Each row comes from the steps of one path. Every step used is in the known rows, and no mark comes twice. Write the path behind each row, first mark first.
Known rows
zemop-popanum-vafa-nufe-munubuv: [ 0.29  0.31  0.16 -0.31 -0.06 -0.04  0.09 -0.09  0.05 -0.35  0.17 -0.22
  0.55  0.44 -0.52 -0.22 -0.28 -0.08  0.14 -0.17  0.13 -0.13 -0.36]
popanum-vafa-zazig: [ 0.32  0.23  0.19 -0.50 -0.32  0.06 -0.13  0.14 -0.22 -0.11  0.44 -0.14
  0.42  0.07  0.17 -0.16  0.01  0.26 -0.07 -0.07  0.62  0.08 -0.16]
figon-munubuv-zazig-vafa-popanum: [ 0.45  0.07 -0.15  0.14 -0.09 -0.09  0.10  0.10 -0.36  0.64  0.08 -0.25
  0.50 -0.35  0.16  0.25  0.22  0.16 -0.02 -0.05  0.16  0.08  0.14]
nufe-munubuv-figon: [ 0.18  0.01  0.10 -0.10 -0.18 -0.06 -0.13  0.05  0.57 -0.01  0.03 -0.09
  0.04  0.08  0.08  0.14 -0.12 -0.21  0.24 -0.07  0.09 -0.13 -0.14]
zemop-popanum: [-0.07  0.02 -0.26 -0.30 -0.17  0.09 -0.07 -0.03 -0.06 -0.13  0.16 -0.35
  0.50  0.27  0.10 -0.03  0.24  0.06 -0.22 -0.03  0.37 -0.13 -0.08]
popanum-figon-peke: [-0.03  0.04 -0.25 -0.38 -0.52  0.28  0.07 -0.23 -0.23  0.01  0.37 -0.01
  0.00  0.05 -0.18  0.12  0.36  0.10 -0.34 -0.06  0.40 -0.10  0.08]
popanum-figon-munubuv-zazig-peke: [ 0.05  0.15 -0.14 -0.35 -0.65  0.19  0.03  0.01 -0.20  0.11  0.30  0.13
  0.12 -0.39  0.25  0.23  0.11  0.21 -0.09 -0.10  0.38 -0.17  0.11]
zemop-popanum-vafa-nufe: [ 0.20  0.33 -0.05 -0.39 -0.18  0.03  0.11 -0.05 -0.23 -0.41  0.23 -0.25
  0.65  0.41 -0.44 -0.25 -0.02  0.08 -0.02 -0.16  0.31 -0.08 -0.27]
munubuv-figon-popanum: [-0.11  0.00  0.08 -0.12 -0.31  0.16 -0.19  0.15  0.67 -0.24 -0.09 -0.24
  0.02 -0.01  0.32  0.11  0.25 -0.01  0.03  0.02  0.41 -0.29 -0.11]
vafa-zazig-munubuv-figon-peke: [ 0.21  0.34 -0.06 -0.07 -0.17 -0.15  0.10  0.20  0.05 -0.04  0.25  0.30
  0.00 -0.06  0.07  0.19 -0.17 -0.15  0.40  0.03  0.16 -0.25  0.16]
munubuv-figon-popanum-zemop: [-0.01  0.11 -0.16 -0.20 -0.27  0.03 -0.07  0.15  0.57 -0.32 -0.18 -0.45
  0.30  0.10  0.25 -0.04  0.27  0.12 -0.04  0.03  0.47 -0.42 -0.14]
zazig-munubuv-figon-peke: [ 0.02  0.29 -0.30  0.16 -0.34 -0.19  0.23  0.10  0.25 -0.12 -0.01  0.21
 -0.04 -0.07 -0.14  0.22 -0.13 -0.25  0.23  0.16  0.01 -0.25  0.10]
nufe-munubuv: [ 0.04 -0.11  0.18 -0.12 -0.22 -0.02 -0.11 -0.09  0.29  0.04  0.05 -0.09
  0.21 -0.01  0.12  0.00  0.01 -0.12 -0.10 -0.08  0.23 -0.12 -0.04]
nufe-munubuv-zazig: [-0.01  0.06  0.11 -0.03 -0.35 -0.10  0.01 -0.11  0.32  0.24 -0.11 -0.12
  0.09 -0.04  0.08  0.15  0.03 -0.03 -0.11  0.13  0.12 -0.09  0.02]
nufe-munubuv-figon-peke: [ 0.23  0.24 -0.07 -0.07 -0.23 -0.11  0.17  0.23  0.45  0.11 -0.09  0.04
 -0.12  0.15 -0.21  0.34 -0.13 -0.22  0.28 -0.01  0.06 -0.16 -0.18]
munubuv-zazig-vafa-popanum-figon-peke: [ 0.33  0.16 -0.23 -0.16 -0.19  0.08  0.31 -0.22 -0.62  0.76  0.46 -0.19
  0.03 -0.04 -0.17  0.32  0.39  0.25 -0.48 -0.02  0.15  0.05  0.20]
popanum-vafa: [ 0.12  0.21 -0.04 -0.26 -0.50  0.04  0.01  0.03 -0.04 -0.19  0.19 -0.23
  0.37  0.08 -0.08 -0.12  0.08  0.15 -0.22  0.05  0.46  0.09 -0.21]
munubuv-figon: [ 0.06  0.05 -0.11 -0.19 -0.30  0.00 -0.13  0.10  0.28 -0.05  0.11 -0.15
  0.13  0.03  0.17  0.10  0.17 -0.06  0.07 -0.06  0.26 -0.05 -0.04]
munubuv-zazig-vafa-nufe: [ 0.18  0.12  0.22 -0.29 -0.10 -0.13  0.02  0.06 -0.27  0.41  0.07  0.11
  0.41 -0.02 -0.09 -0.03  0.16  0.23 -0.12 -0.33  0.25 -0.05  0.31]
popanum-vafa-nufe-munubuv-figon-peke: [ 0.48  0.53  0.15 -0.15 -0.24 -0.15  0.34  0.25  0.29 -0.20  0.00  0.11
  0.01  0.31 -0.74  0.11 -0.39 -0.19  0.49 -0.12 -0.01 -0.12 -0.37]
figon-popanum: [-0.22 -0.11  0.14 -0.13 -0.34  0.19 -0.18  0.02  0.41 -0.20 -0.04 -0.24
  0.20 -0.08  0.34 -0.04  0.36  0.08 -0.34  0.04  0.53 -0.27 -0.01]

Write each row's path
[ 0.03  0.12 -0.23  0.00 -0.55  0.00  0.00  0.08  0.04  0.13 -0.18 -0.13
  0.31 -0.26  0.08  0.22  0.20  0.10  0.14  0.10  0.29 -0.07  0.08]  figon-munubuv-zazig
[ 0.10  0.31 -0.27 -0.35 -0.33  0.05  0.04  0.05 -0.12 -0.34  0.18 -0.42
  0.56  0.36 -0.18 -0.10  0.04  0.16 -0.19  0.08  0.42  0.00 -0.35]  zemop-popanum-vafa
[ 0.05  0.26  0.36 -0.11 -0.30  0.05 -0.11  0.02  0.24 -0.46  0.23 -0.03
  0.29 -0.18  0.27 -0.24 -0.14  0.06 -0.03  0.17  0.56 -0.31 -0.02]  figon-popanum-vafa-zazig-munubuv
[ 0.26  0.06 -0.15 -0.11 -0.46  0.15  0.21 -0.13 -0.43  0.35  0.50 -0.14
  0.19 -0.43  0.27  0.23  0.17  0.07 -0.21  0.01  0.11 -0.04  0.07]  vafa-popanum-figon-munubuv-zazig-peke
[ 0.08  0.02  0.50 -0.08 -0.05  0.05 -0.14  0.05  0.84 -0.29 -0.12 -0.01
  0.05  0.07 -0.03 -0.01 -0.04 -0.25  0.33 -0.21  0.13 -0.46 -0.15]  vafa-nufe-munubuv-figon-popanum
[ 0.41  0.01  0.18  0.09  0.10 -0.20  0.14 -0.08 -0.07  0.78  0.16 -0.25
  0.25 -0.10  0.11  0.19  0.02  0.03 -0.28 -0.02 -0.01  0.05  0.07]  nufe-munubuv-zazig-vafa-popanum
[ 0.11  0.25 -0.28 -0.15 -0.37 -0.04  0.15  0.27  0.18  0.06  0.00  0.01
 -0.04  0.13 -0.12  0.30  0.12 -0.04  0.13  0.02  0.23 -0.08 -0.08]  munubuv-figon-peke
[ 0.28  0.06  0.62 -0.19  0.21 -0.02 -0.18  0.22  0.64  0.01 -0.06  0.09
  0.17  0.03 -0.01  0.02 -0.09 -0.08  0.31 -0.47  0.23 -0.41  0.01]  zazig-vafa-nufe-munubuv-figon-popanum
[ 0.43  0.41  0.65 -0.47 -0.15  0.00 -0.09  0.62  0.64 -0.24  0.27  0.07
  0.01 -0.01  0.41  0.09 -0.47  0.06  0.25 -0.12  0.50 -0.33 -0.41]  nufe-munubuv-figon-popanum-vafa-zazig-peke
[ 0.10  0.11  0.00 -0.24 -0.24 -0.09 -0.05  0.11 -0.14  0.50  0.02 -0.06
  0.31 -0.10  0.15  0.13  0.21  0.31 -0.28 -0.13  0.40  0.02  0.22]  munubuv-zazig-vafa
[ 0.09  0.33  0.49 -0.05 -0.35 -0.01  0.12 -0.03  0.55 -0.21 -0.21 -0.12
  0.12  0.11 -0.33 -0.07 -0.13  0.04  0.03  0.10  0.23 -0.29 -0.22]  figon-popanum-vafa-nufe-munubuv-zazig
[ 0.15  0.12  0.10 -0.10 -0.12 -0.11 -0.18  0.02  0.15 -0.14  0.36  0.15
  0.19 -0.16  0.37 -0.01 -0.13 -0.17  0.36 -0.02  0.21 -0.21  0.19]  vafa-zazig-munubuv-figon
[ 0.12 -0.25 -0.12 -0.16 -0.26  0.29 -0.03 -0.59 -0.36  0.15  0.71 -0.40
  0.22 -0.08  0.15 -0.07  0.49 -0.01 -0.51 -0.01  0.18  0.05  0.06]  vafa-popanum-figon
[ 0.26  0.21 -0.18 -0.45 -0.08  0.20 -0.06 -0.20 -0.50  0.12  0.28 -0.07
  0.58  0.04 -0.32  0.08  0.21  0.27  0.21 -0.43  0.29 -0.22  0.20]  zemop-popanum-figon-munubuv-zazig-vafa-nufe
[-0.05  0.16 -0.48 -0.46 -0.35  0.30  0.13 -0.23 -0.34 -0.11  0.39 -0.20
  0.18  0.34 -0.29  0.14  0.31  0.11 -0.30 -0.04  0.38 -0.19 -0.04]  zemop-popanum-figon-peke
[ 0.14  0.43  0.65 -0.20 -0.34 -0.10  0.26  0.30  0.46 -0.13 -0.09  0.12
  0.10 -0.04 -0.10 -0.03 -0.37  0.07 -0.07 -0.02  0.23 -0.36 -0.25]  figon-popanum-vafa-nufe-munubuv-zazig-peke
